Every row comes from one small tree of marks. The marks that hang from a mark follow it in brackets, in the order of their numbers. Every link used is in the known rows. Which tree was each row made from?
Known rows
q47{q106{q589} q337 q583{q220}}: [ 35.6 -41.8  34.9 -54.5 -67.3  -4.9   9.3  59.7  -7.9  33.7 -31.4 -14.5
  -5.9  14.5   4.3  -5.7  68.9]
q47{q337 q583}: [ 10.1 -41.5  54.7 -36.6  -6.8  -0.3 -11.3  48.8   6.6   9.0 -33.9  -6.6
   8.1  -4.6 -14.7 -20.6  -0.8]
q220{q583{q47{q106 q337}}}: [ 42.0 -25.2  19.5 -18.4 -15.5 -10.1   6.7  62.5  -7.4  14.7  -2.6  -2.4
 -14.8  24.7  -6.1  -2.1  52.3]
q111{q220{q583{q47}}}: [ 22.3   2.1 -24.6  -5.3  12.7 -14.8  -0.5  41.5 -24.0   8.2  10.4   2.6
 -29.2  -1.1   0.6 -30.1  25.5]
q111{q47{q106 q337 q583}}: [ 36.2 -24.3  43.3  -5.1 -54.9  20.9  -9.6  60.1  15.1  29.7   2.9  -9.8
  19.6  18.5 -16.5 -24.4 -10.4]
q111{q47 q220}: [ 19.7  16.9 -28.1  24.9 -18.4  17.7 -27.8  21.5 -11.6  16.4  30.4   3.9
  -2.2  -3.8   3.3 -44.9 -39.7]
q111{q220{q583{q47{q106}}}}: [ 34.0   2.2 -24.3   2.6 -18.4 -19.7  14.0  49.2 -24.1  16.3  20.1  -8.9
 -23.5  18.5   3.2 -25.2  43.7]
q111{q47{q106 q337 q583} q220}: [ 44.1 -20.1  22.0   2.0 -61.4  12.3 -21.1  74.8  -5.5  33.7  13.0 -14.4
  12.3  14.7  -6.6 -57.8 -17.5]
q583{q47}: [ 23.5 -13.9  -5.4  -6.5   4.4   0.1  -3.7   4.8  -8.9  19.6   5.8  -0.2
 -24.6  -6.8 -17.7  10.0  20.5]
q47{q106{q589} q337 q583}: [ 37.2 -36.4  51.1 -51.9 -46.8 -32.8  14.9  67.1  19.5  26.8 -15.9 -15.1
  -4.4  15.5   1.6  -3.5  39.3]
q220{q583{q47{q337}}}: [ 28.0 -25.2  20.4 -26.7  17.9  -5.7  -8.3  54.5  -8.9   5.5 -12.8   8.7
 -20.7   5.1 -10.1  -6.9  33.9]
q589{q106}: [ -2.5 -32.6   3.6  14.5   1.3  -9.0  14.8 -15.3  -0.8  26.4  12.1  -7.1
  -3.4  33.4   3.6   2.3  -0.4]
q220{q583{q47}}: [ 16.3  -1.6  -3.3 -13.1  20.8  -8.8  12.7  28.7  -2.2   4.7   0.8   8.3
 -23.8   4.9 -10.7   3.2  36.8]
q307{q111{q47{q583}}}: [ 11.3   7.1  12.8   7.2 -10.9  22.5 -11.3  -5.3   7.7  13.0   4.9  -1.3
   3.5   0.8 -23.8 -11.4 -35.1]
q307{q111 q337}: [  2.8   4.3 -21.1  17.3   2.3 -12.8 -10.7 -53.6  -3.2 -13.3  -2.1 -20.0
  12.2  15.0  -5.8  14.6 -29.0]
q583{q47{q106{q589}} q220}: [ 45.1 -15.1 -28.1 -23.3 -54.2   2.3  12.8  13.2 -26.7  43.0   3.9  -8.3
 -37.5   8.7   0.1  21.4  88.7]
q47{q106 q583}: [ 12.0 -12.5  26.0  -9.3 -47.6  -8.8  32.6  27.9  12.7  19.5  -3.7 -23.7
  11.3  18.9 -12.0  -0.7  27.5]

Which tree is each row?
[ 47.9  -1.7  11.8  -1.9 -40.8   1.4 -19.5  20.2   3.0  20.7  19.9  -1.3
  -6.0  22.1   4.7  -2.5 -10.5]	q307{q111{q47{q106{q589} q337}}}
[ 16.2   6.0  -5.3   6.9 -20.9  13.3 -16.0  37.8  -0.4  23.6  15.2  -3.2
   1.7  -9.2 -11.8 -51.1 -33.4]	q111{q47{q583} q220}
[ 26.5  -6.0  15.4   9.9  -9.8  27.9 -41.5   7.0  -8.4   7.3   5.5   7.3
   3.8   6.9  -9.3 -16.6 -43.2]	q307{q111{q47{q337}}}
[ 30.1   5.4 -21.6   3.6 -58.0   4.6   2.6 -24.2   4.8  23.2   4.1 -25.1
   8.2  24.8  -9.9   9.7   3.0]	q307{q111{q47{q106{q589} q583{q220}}} q337}
[ 46.6 -13.2  -4.0  -1.4 -19.5 -14.1 -11.2  41.1 -38.0  11.7   6.4  -9.9
 -22.7  24.5   0.6 -27.1  25.3]	q307{q111{q220{q583{q47{q106 q337}}}}}
[ 33.0 -19.0  -3.2 -17.8   9.9 -13.0 -18.7  63.8 -29.1   9.4  -1.3   4.2
 -25.8   0.2   1.3 -39.5  22.2]	q111{q220{q583{q47{q337}}}}
[ 50.0 -20.8  16.3 -39.3 -11.7 -30.8  14.0  68.5   3.9  19.2   1.2   1.7
 -30.7  21.3   3.7   6.3  65.2]	q220{q583{q47{q106{q589} q337}}}
[ 34.4 -28.6  29.1  -6.5 -74.6  46.1 -16.6  53.9 -10.1  35.2 -11.2 -10.0
  17.5  16.5 -14.5 -27.4  16.8]	q111{q47{q106 q337 q583{q220}}}
[ 34.6 -45.6   1.8 -23.7 -21.0  34.0 -33.3  24.7 -45.3  26.6 -27.1   1.2
 -22.9  -8.1 -12.9  -5.0  49.1]	q583{q47{q337} q220}
[ 48.2 -45.3   2.7 -14.7 -58.0  28.5 -15.7  33.6 -45.1  36.9 -14.5 -11.3
 -16.4  14.6  -9.5  -0.2  70.9]	q583{q47{q106 q337} q220}
[ 35.7 -19.5 -23.4   0.6 -55.6  24.9   6.0   5.8 -38.6  36.7   0.2 -13.4
 -20.5  13.4 -10.8  10.6  75.9]	q583{q47{q106} q220}
[ 55.2  -9.6  -7.1 -23.5 -16.8 -35.1  -4.6  49.0 -26.7  16.8   9.6  -5.4
 -38.2  20.1  11.1 -18.1  38.8]	q307{q111{q220{q583{q47{q106{q589} q337}}}}}
[ 39.4  -5.3  15.0  18.8 -44.3  23.7 -26.3  14.9  -7.9  15.4  16.3  -5.4
  10.4  27.6  -6.0 -11.8 -23.3]	q307{q111{q47{q106 q337}}}
[ 24.9 -46.8  38.8 -28.1 -69.0  23.1   1.4  51.9 -22.0  26.7 -35.9 -20.4
  14.1  18.4  -8.2 -17.6  52.0]	q47{q106 q337 q583{q220}}
